What can hang from each mark:
sotul: fozedi fupan vofosu zomi
fala: fupan pasodeb
fupan: fala raril
vofosu: sotul zomi
pasodeb: fala fozedi raril
fozedi: fala pasodeb sotul vofosu zomi
zomi: sotul vofosu
raril: pasodeb

In the rows, 128 means zero.
Known rows, with every way that one mark hangs from another:
{pasodeb {fozedi fala}}: [100 126 130 115 118 128 126 123 106 127 138 166 141 125 155 132 104 137
  66  77 119 148 151  94 131 129 114 122 129 108 139 118 110  81 113 138
 145 135 154]
{vofosu zomi}: [111 132 112 122 133 132 123 128  96 129 118 145 113 149  98 145  91 129
 118 108 113 171 103 106 122 160 133 117 134  80 134 129 125 107 164 130
 129 107 124]
{zomi sotul vofosu}: [126 118 126 113 100 113 134 137 110  95 102 133  99 115 139 133  94 179
 139 120 175 164 185 135 174 153 132 141 139  95 133 113 101 138  88 132
 143 142 164]
{pasodeb fozedi}: [110 102 130 118 129 128 126 130 108 125 123 158 119 148 145 143  95 143
  94  71 119 201 154  98 121 135 120 119 128 114 140 128 114 129 113 144
 138 146 150]
{fupan raril}: [129 134 133 124 109 120 113 131  94  93 138 165  70 135  91 144  94 170
 118  95 120 192 152 114 128 137 132 136 133  77 104 129 168 140 174 125
 142 144 162]
{pasodeb {fozedi vofosu {zomi sotul}}}: [114  84 135 140 101 125 142 139 116 114 147 140 141 205 132 123 114 150
 103 110 175 154 149 119  57 127 119 162 140 163 168  60  82 122  95 124
 129 130 141]
{raril {pasodeb fala}}: [114 181 117 125 153 106 100 125 107 110 126 133 156 128 101 216 129 136
 189  92 110 193 145 119 127 130 128 122 138  89 108 153 123 134  90 135
 112 141 126]
{fala pasodeb}: [130 133 105 127 130 132 120 133 119  93 101 138 116 155 133  76  89 112
 147 101 115 190 134 104 131 148 133 128 130  74 112 112 109 118 108 147
 103 114 165]
{fupan {raril {pasodeb fala {fozedi zomi}}}}: [130 160 141 141 165 114 112 133 108 111 176 134 127 121  81 209 132 152
  83  77  97 198 161 131  94 103 117 134 146 144 123 156 162 120 137 113
 108 145 127]
{pasodeb {fozedi fala} raril}: [ 83 129 139 111 125 124 133 121 105 111 151 166 108 113 181 123 118 127
 101  67 114 155 155 115 101 117 107 123 114 112 154 124 121  91 116 123
 148 145 163]
{raril {pasodeb {fala fupan} fozedi}}: [128 168 128 120 176 121 110 126 125 113 145 100 180 134 131 154 164  98
 156  60  95 229 134 112 132 122 131 103 132 115 146 162 115 121  65 147
 109 163 165]
{pasodeb {fozedi zomi} raril}: [ 98 100 135 129 132 127 141 141 119 102 157 144  91 146 171 126 125 125
  95  85 110 194 166 122  52 118 111 145 130 135 163 121 120 105 123 116
 135 143 137]
{fozedi fala vofosu}: [ 95 132 125 123 109 136 123 120  94  97 134 166 132 161 122 139 117 150
 163 121 146 139 123  97  94 142 140 150 126  83 132  66 119  99 133 130
 138 129 141]
{zomi {sotul {fupan fala raril}} vofosu}: [161 176 136 112 124 122 129 130 115  65 134 106  85 107 132 150  91 212
 129 115 194 158 195 137 197 142 167 144 130  60  93 135 136 140 136 124
 147 143 160]
{zomi {sotul fozedi fupan} vofosu}: [153 121 121 108 130 120 145 130 139  78 124 130 113 131 152 147 113 192
 203 105 181 148 195 121 157 143 153 133 117  74  74 132 138 138  79 153
 137 152 167]
{pasodeb fala}: [ 93 164 128 120 126 131 113 125 114 101 122 153 155 140 108 172 120 132
 163  99 125 199 151 110 121 132 123 126 152  94 109 136 123 134 126 129
 129 133 138]
{zomi {sotul fozedi} vofosu}: [137 111 126 118 109 114 141 137 119  92 124 131 116 120 125 123  89 185
 189  93 164 180 182 126 150 143 132 134 126  90  89 135 120 144  71 157
 133 144 168]
{vofosu {zomi sotul}}: [119 138 118 120 114 120 116 124 101 133 109 133 126 161 103 120  86 140
 118 114 150 138 104 133 134 151 125 128 136  92 148 124  90 106 138 127
 128 103 137]
{zomi sotul}: [116 133 130 115  92 108 116 124 103 105 107 142 125 160 123 116  96 151
 139 116 165 148 156 129 135 141 124 137 129  87 129 117  87 130 105 134
 137 132 155]
{raril {pasodeb {fala fupan} {fozedi sotul}}}: [138 179 143 120 186 116 103 126 124 133 150 109 181 125 138 147 173 103
 157  83 100 170 122  94 129 113 123 121 130 160 145 164 120 127  64 144
  86 166 157]
{sotul {fupan fala} zomi}: [132 179 131 133 160 125 143 122 143  84 115 107 144 169 155 145  92 131
 144 110 175 170 194 107 162 148 162 130 113  44 105 126 130  97 172 153
 130 143 133]
{fala {fupan raril} {pasodeb fozedi}}: [156 122 129 132 145 140 120 141 118  91 148 128 100 146 129  18 117 110
  88  58 103 237 134  96 145 124 134 108 126 106 131 135 152 109 137 143
 101 146 216]
{raril {pasodeb fala fozedi}}: [114 163 129 125 171 113 108 123 114 124 137 134 171 128 118 217 125 137
 135  57 103 210 149 116 129 121 116 109 133 131 129 157 120 138  79 136
 114 148 136]
{raril {pasodeb {fozedi fala sotul vofosu}}}: [119 129 139 130 153 120 118 119  98 140 158 152 145 141 137 172 126 152
 140  97 119  93 118  80  93 130 126 150 117 165 149  87 119 108  69 126
 102 152 136]
{fozedi fala pasodeb sotul zomi}: [125 166 119 144 105 133 117 132 104 154 147 173 115 117 162 119 136 121
  63 184 143  69 117  83  85 118 126 184 136 138 123  70  99  90 148 114
 139 127  85]
{sotul fozedi}: [120 123 128 123 129 126 120 130 111 105 132 153 130 167 113 133 100 154
 186  84 120 203 142  96  96 138 129 128 117  79  73 144 136 129 115 159
 128 138 147]
{vofosu sotul zomi}: [112 136 122 122 121 147 125 111  94 132 114 141 114 139 107 133  96 124
 112 103  89 130 109 106 121 137 123 110 144 100 153 123 145 109 200 121
 137  92 129]
{sotul {fozedi pasodeb} {vofosu zomi}}: [144 127 123 163 154 143 137 124 117 140 147 148 144 136  60 114  93 153
 160 105 126 208  61  84 116 148 133 118 104  77 117  78 163 147 166 143
 151 126 106]
{fozedi pasodeb {sotul fupan}}: [147 159 109 121 128 129 112 125 125 138 127 171  97 139 181 149 145 136
 139 169 145 107 138  77 122 131 148 148 120 108 101  94 121 156 145 121
 138 154 116]
{fala {pasodeb fozedi}}: [130 112 114 127 143 139 129 140 120 113 118 138 129 153 148  72  84 109
  98  66 110 208 143 101 132 132 121 114 127 111 134 116 108 118  94 147
 106 124 180]
{fupan fala {raril {pasodeb {fozedi sotul}}}}: [152 174 151 134 166 110 101 126  94 128 169 115 120 119 100 173  78 172
  88  70 113 168 144 102 129 122 128 136 113 140 116 164 135 141 111 139
 103 152 139]
{fozedi zomi}: [115 127 122 131 118 130 128 140 107 103 132 151 105 163 126 140 113 135
 111 132 126 179 152 103  82 139 127 154 141  92 125 109 118  95 138 133
 132 123 122]
{vofosu {sotul fupan zomi}}: [129 144 123 128 135 137 154 110 136  92 112 131 111 150 165 143 121 132
 133 112 130 101 206 107 161 122 158 122 127  74 137 114 174 101 218 131
 131 144 150]
{fozedi {fala fupan} {sotul vofosu} zomi}: [116 155 145 136 126 142 145 130 116 107 150 127 153 127 113  53 154 124
 134 155 132  98  84  73 111 131 136 168 123 119 177  65 136  44 129 141
 118 144 137]
{fozedi pasodeb zomi}: [135 130 110 149 111 133 117 139 106 125 127 158 105 151 141 137 124 127
  83 154 135 185 135 101  81 131 129 162 134 104 124  90 102 128 156 125
 150 137  96]
{vofosu {sotul {fozedi fala}} zomi}: [104 146 120 126 126 148 128  99  98 136 142 153 147 127 104 118  93 131
 122  81  95  96  99  92 107 119 114 113 128  91 111 131 160  68 184 136
 135  81 130]
{fupan {fala pasodeb} raril}: [145 178 126 141 137 135 107 132 101  80 132 112 108 150  93  73  60 141
 120  86 128 221 136 112 147 135 139 131 121  63  90 128 132 121 151 142
 103 113 166]
{fozedi fala pasodeb}: [117 155 110 134 105 127 106 117  96 133 118 174 119 115 151 131 120 129
  88 140 138 145 127  95 131 136 129 143 128  72 117  82 105 113 144 125
 165 136 119]

Rows:
[145 159 129 143 116 136 110 120 100 100 164 160 100 144 120  87 163 143
 122 141 146 178  98  92 108 126 151 154 117  71 128  51 152 127 187 116
 145 170 158] | {fozedi {fala {fupan raril}} pasodeb vofosu}
[145 106 119 120 149 141 163 150 144 122 149 139  89 108 194 159 137 161
  83 131 140 114 189  90 127 125 144 154 130 167 133 112 148 111 103 121
 122 153 131] | {pasodeb {fozedi {sotul fupan} {zomi vofosu}}}
[155 171 128 146 102 137 115 132 106 109 159 158  95 116 130  77 162 126
  50 156 134 159 122  98 106 112 144 168 130  77 122  90 143  75 194 117
 151 151 137] | {fozedi {fala {fupan raril}} pasodeb zomi}
[150 178 125 132 108 129 102 123 104 109 146 156  91 101 126  81 148 130
  76 133 126 173 111  99 143 121 146 139 127  64 116 100 146 105 185 128
 158 164 160] | {fozedi {fala {fupan raril}} pasodeb}
[160 130 117 161 154 129 147 128 155  96 146 158 124 193 154 144 138 144
 204 120 181 183 168  84  96 135 164 143  97  74  75  59 171 153 179 142
 133 169 125] | {sotul {fozedi pasodeb vofosu} fupan zomi}
[147 126 133 181 154 123 157 132 143 112 134 147 146 136  91  97  89 164
 168  95 161 212 136  86 142 139 134 134  98  68 117  63 177 146 171 165
 147 171 127] | {sotul {fozedi pasodeb} vofosu zomi}
[141 173 127 131 170 150 149 116 124 105 122 106 160 155  85 151  81 154
 156 108 151 172  82  95 155 166 163 113 108  47 142  93 144 107 169 139
 142 111 112] | {sotul {fupan fala} {vofosu zomi}}
[139 143 127 127 156 143 141 120 127 125 132 139 120 135  95 135 111 149
 166 135 127  98  72  80 146 154 154 129 116 104 154  76 167 118 163 121
 121 119 118] | {fozedi {sotul fupan {vofosu zomi}}}
[107 129 116 127 100 151 161 126  98  94 125 145  98  81 156 139 120 164
  74 135 113  90 178 110 132 116 129 155 155 114 154  92 149  67 161 114
 146 115 125] | {fozedi fala {zomi {vofosu sotul}}}
[134 158 128 112 167 118 123 124 107 114 143 119 151 118 154 119 151 109
 102  74 102 166 126  95 139 130 132 117 117 103 153 147 113  66  74 152
 125 160 171] | {raril {pasodeb {fozedi {fala fupan}}}}
[140 189 120 114 138 127 117 116 116 111 114  97 152 173 125 138  86 131
 135 122 180 122 118 130 144 155 149 124 124  62 119 134  82 100 140 136
 138  93 121] | {vofosu {zomi {sotul {fupan fala}}}}
[122 140 133 130  95 128 130 128 111  87 142 124 157 190 138  65 162 121
 144 158 182 110 114 114  71 131 142 177 137 107 155  51  77  55 100 132
 124 134 154] | {fozedi {fala fupan} vofosu {zomi sotul}}
[ 75 112 136 118 126 129 134 117 109  99 163 171 113 145 167 129 128 137
 143  76 128 156 139 107  68 125 116 135 115 128 168  70 122 106 115 114
 139 153 161] | {pasodeb {fozedi fala vofosu} raril}
[131 122 125 121 160 135 134 141 138  81 141 108 113 153 197   5 139  75
 148  60  97 232 131 102 108 125 129 106 112 108 164 126 110 106  90 145
 103 148 214] | {fala fupan {pasodeb fozedi raril}}
[130 185 123 111 134 150 119 104 113  90 113 113 138 164 157 158 103 141
 148 109 129 134 165 104 139 128 156 123 122  61 111 126 127 123 167 143
 149 122 134] | {vofosu {sotul {fupan fala}}}
[133 154 117 127 101 122 107 121 119 106 123 137 167 149 129  40  89 129
 171  94 149 119 131 108 131 132 119 136 121  75  77 109  92  76  76 159
 105 103 177] | {zomi {sotul {fozedi {fala pasodeb}}}}
[133 150 133 124 141 110 108 125  93 118 164 161 106  99 101 177  99 174
  68  63  98 154 149 112 138 122 128 123 120 111 125 143 159  99 124 127
 126 151 157] | {fupan {raril {pasodeb {fozedi fala}}}}
[ 71 125 148 130 145 128 132 124 122  91 162 151 141 157 142 171 149 133
 191  63 125 218 150 115  58 117 115 126 133 144 163  90 126 162 107 107
 123 147 152] | {pasodeb fala {fozedi vofosu} raril}
[136 150 113 109 125 124 127 120 122 123 107 131 118 164 128 142 115 135
 138 129 163 102 120 127 143 154 142 120 131  77 125 121 105 101 151 117
 132 103 134] | {vofosu {zomi {sotul fupan}}}
[120 101 128 118 132 153 141 109 121 105 140 150 123 183 166 161 135 152
 142  87 120 131 166  85  94 121 146 119 126 135 154  74 154 147 150 122
 135 139 157] | {pasodeb {fozedi {vofosu {sotul fupan}}}}
[149 200 142 138 132 127  85 122 117 126 164 149 120 113 108 106 174 120
 132 143 126 171 112  89 130 106 130 146 142 122 110 120 152 168 172 111
 118 161 150] | {fozedi {pasodeb {fala {fupan raril}}} sotul}
[125  90 131 130 138 143 156 152 117 124 149 139  91 107 161 137 115 157
  66 118 131 146 173  94 113 128 124 157 143 185 156 118 133 109  97 126
 122 146 131] | {pasodeb {fozedi sotul {zomi vofosu}}}
[129 162 146 126 107 135 116 119  99 104 168 151 105 149 109  73 154 155
 160 136 131 113 102  80 103 123 153 166 123 113 126  75 165 100 157 118
 106 155 176] | {fozedi {fala {fupan raril}} sotul vofosu}
[152 189 140 139 156 119 139 126 127  67 142 113 100 154 121 149  86 159
 119  93 170 175 195 115 169 139 164 137 114  39  93 136 180 107 223 133
 124 153 145] | {sotul {fupan fala raril} zomi}
[113 172 122 132 146 128 119 134 114  72 125 101 116 145 160  61  81 104
 178  91 128 216 141 121 110 142 132 130 115  68 115 129  90 115 108 144
 110 118 158] | {fupan {fala {pasodeb raril}}}
[131 126 113 106 132 147 154 125 116  88 109 133  82 104 169 170 131 169
 148 118 124 124 200 103 170 135 161 121 133  88 127 113 172 136 154 117
 144 141 154] | {zomi {vofosu {sotul fupan}}}
[115 113 123 127 145 129 131 136 124  90 136 138  95 136 178  66  99  96
 132  58  99 209 153 118 106 128 110 114 123 117 149 121 119 123  96 128
 108 130 189] | {fala {pasodeb fozedi raril}}
[ 98 160 116 131 115 121 113 120 103 117 137 171  95 100 185 125 132 122
 120 129 127 144 133 115 106 128 126 145 114  78 129  87 111 117 147 111
 165 150 125] | {fozedi fala {pasodeb raril}}
[151 184 127 150 129 140 107 136 119 105 164 141 124 132 104 115 184 112
  98 144 127 219 124 109  94 103 136 151 151 100 109 106 147 128 187 114
 134 152 125] | {fozedi {pasodeb {fala {fupan raril}}} zomi}
[120 133 120 120  93 119 144 137 112 101 124 138 114 100 148 125 111 171
  86 152 180  99 170 131 144 138 135 169 150 102 143  92  94  65 100 118
 142 125 133] | {fozedi fala {zomi sotul vofosu}}
[154 153 130 141 145 138 114 135 106  98 142 117 124 145 112  73  55 136
  64  46 123 231 144 106 141 127 128 117 123  95 105 132 130 121 139 143
 105 121 177] | {fupan {fala {pasodeb fozedi}} raril}
[115 140 124 133 108 160 137 114 102  87 146 129 145 172 149  79 168 106
 134 144 121 105 120  90  62 111 139 163 137 116 168  55 130  55 168 126
 129 121 147] | {fozedi {fala fupan} {vofosu sotul} zomi}
[135 176 154 136 126 123 123 125 118 106 160 142  99 106 126  53 137 136
  98 119 140 104 148  92 165 113 140 156 126  91 136 122 185  52 200 127
 102 167 181] | {fozedi {fala {fupan raril}} {sotul zomi}}
[ 96 158 117 118 124 125 119 128 109  79 128 145  97 117 172  57 111  95
 157  99 111 137 136 115 113 137 122 138 119  72 128 102 120  74 116 126
 113 122 170] | {fozedi {fala {pasodeb raril}}}
[133 139 103 139 108 143 141 142 111 124 129 163  92  76 168 149 128 150
  56 170 149 140 155 107 131 132 137 169 141 100 129  75 117  94 138 116
 167 138 102] | {fozedi fala pasodeb {zomi vofosu}}
[111 135 153 143 117 126 141 126 135 110 147 125 195 147  81 133 116 154
 108  86 163 161 132 122 118 111 110 141 146 149 183  72 100 116  96 126
 135 130 131] | {pasodeb fala {fozedi {zomi {sotul vofosu}}}}
[158 180 125 121 144 109 117 112 118  96 167 161 105 113 104 189 135 182
 185  90 117 129 157 106 124 123 156 128  96  47  39 156 202  88 134 138
 120 145 146] | {sotul {fozedi fala} {fupan {raril pasodeb}}}
[111 182 119 137 129 131  94 121 114 146 135 165 148 123 135 157 143 118
 142 148 133 143 125  87 118 113 116 148 144 135 108 107 109 172 128 112
 125 143 107] | {fozedi {pasodeb fala} sotul}
[160 135 152 153 152 125 174 125 156  71 160 145 108 146  68 127  96 201
 188  72 155 183 168  97 158 133 159 125 100  47  91 100 252 119 208 148
 125 175 161] | {sotul fozedi {fupan raril} vofosu zomi}
[113 171 117 121 136 135 119 129 124  75 124 119 115 125 191   5 151  69
 173 105 105 170 118 110 124 131 134 129 114  59 140 107 112  57 110 139
 103 133 201] | {fozedi {fala fupan {pasodeb raril}}}
[145 189 129 139 133 138  91 123 112 101 151 140 125 117 104 115 170 122
 128 118 129 231 122 109 134 113 137 131 140  82 101 125 154 157 178 121
 140 166 156] | {fozedi {pasodeb {fala {fupan raril}}}}
[151 134 122 110 118 147 145 122 121  71 134 141  38  85 139 174 123 201
 118 112 120 134 205 114 181 122 165 121 132  85 114 121 213 148 198 108
 144 150 166] | {zomi {vofosu {sotul {fupan raril}}}}
[164 167 123 127 117 127 103 124 120 128 149 178  59 122 143 154 138 167
 107 163 136 113 146  85 132 122 155 153 121 104  83 103 168 167 186 104
 139 165 127] | {fozedi pasodeb {sotul {fupan raril}}}
[149 210 131 118 160 111  94 118 127 106 151 142 111 107  98 227 159 166
 187 120 113 112 153 104 142 114 151 136 130 115  78 155 185 151 136  98
  90 154 130] | {fozedi {sotul {fupan {raril {pasodeb fala}}}}}
[140 138 137 120 115 118 137 125 134  83 112 129 135 160 114 134 113 179
 188 125 177 122 138 117 162 150 155 130 118  66 144  69 125 134 110 138
 148 151 152] | {zomi {sotul fupan vofosu}}
[ 95  93 142 126 133 127 138 130 112  89 156 152  97 172 158 140 122 141
 174  68 126 211 152 114  59 127 123 129 118 129 167  86 130 157 112 115
 133 155 161] | {pasodeb {fozedi vofosu} raril}
[174 161 143 131 132 104 128 122 117  77 139 123 101 130  59 175 113 212
 187 110 159 125 139 133 173 139 163 135 105  65 135  95 173 145 125 122
 129 165 154] | {zomi {sotul {fupan {raril pasodeb}} vofosu}}
[131 146 106 113 141 153 131 109 118 121 118 134 106 149 136 154 123 126
 128 116 104 101 125 102 132 135 147 102 131  88 143 117 157 106 207 109
 135  97 129] | {vofosu {sotul fupan} zomi}
[162 135 129 124 143 135 120 130 138 111 151 151  74 134 149  82 115 141
  97  90 113 118 156  83 138 112 143 126 122 137  95 122 171 131 145 115
  87 136 186] | {fala {pasodeb {fozedi {sotul {fupan raril}}}}}
[151 188 156 132 149 135 127 117 121  91 156 120 116 128  76 142  87 199
 158 123 154 128 118  91 156 136 160 147 107  81 114  90 176 142 172 134
 127 148 137] | {fozedi {sotul {fupan fala raril} vofosu}}
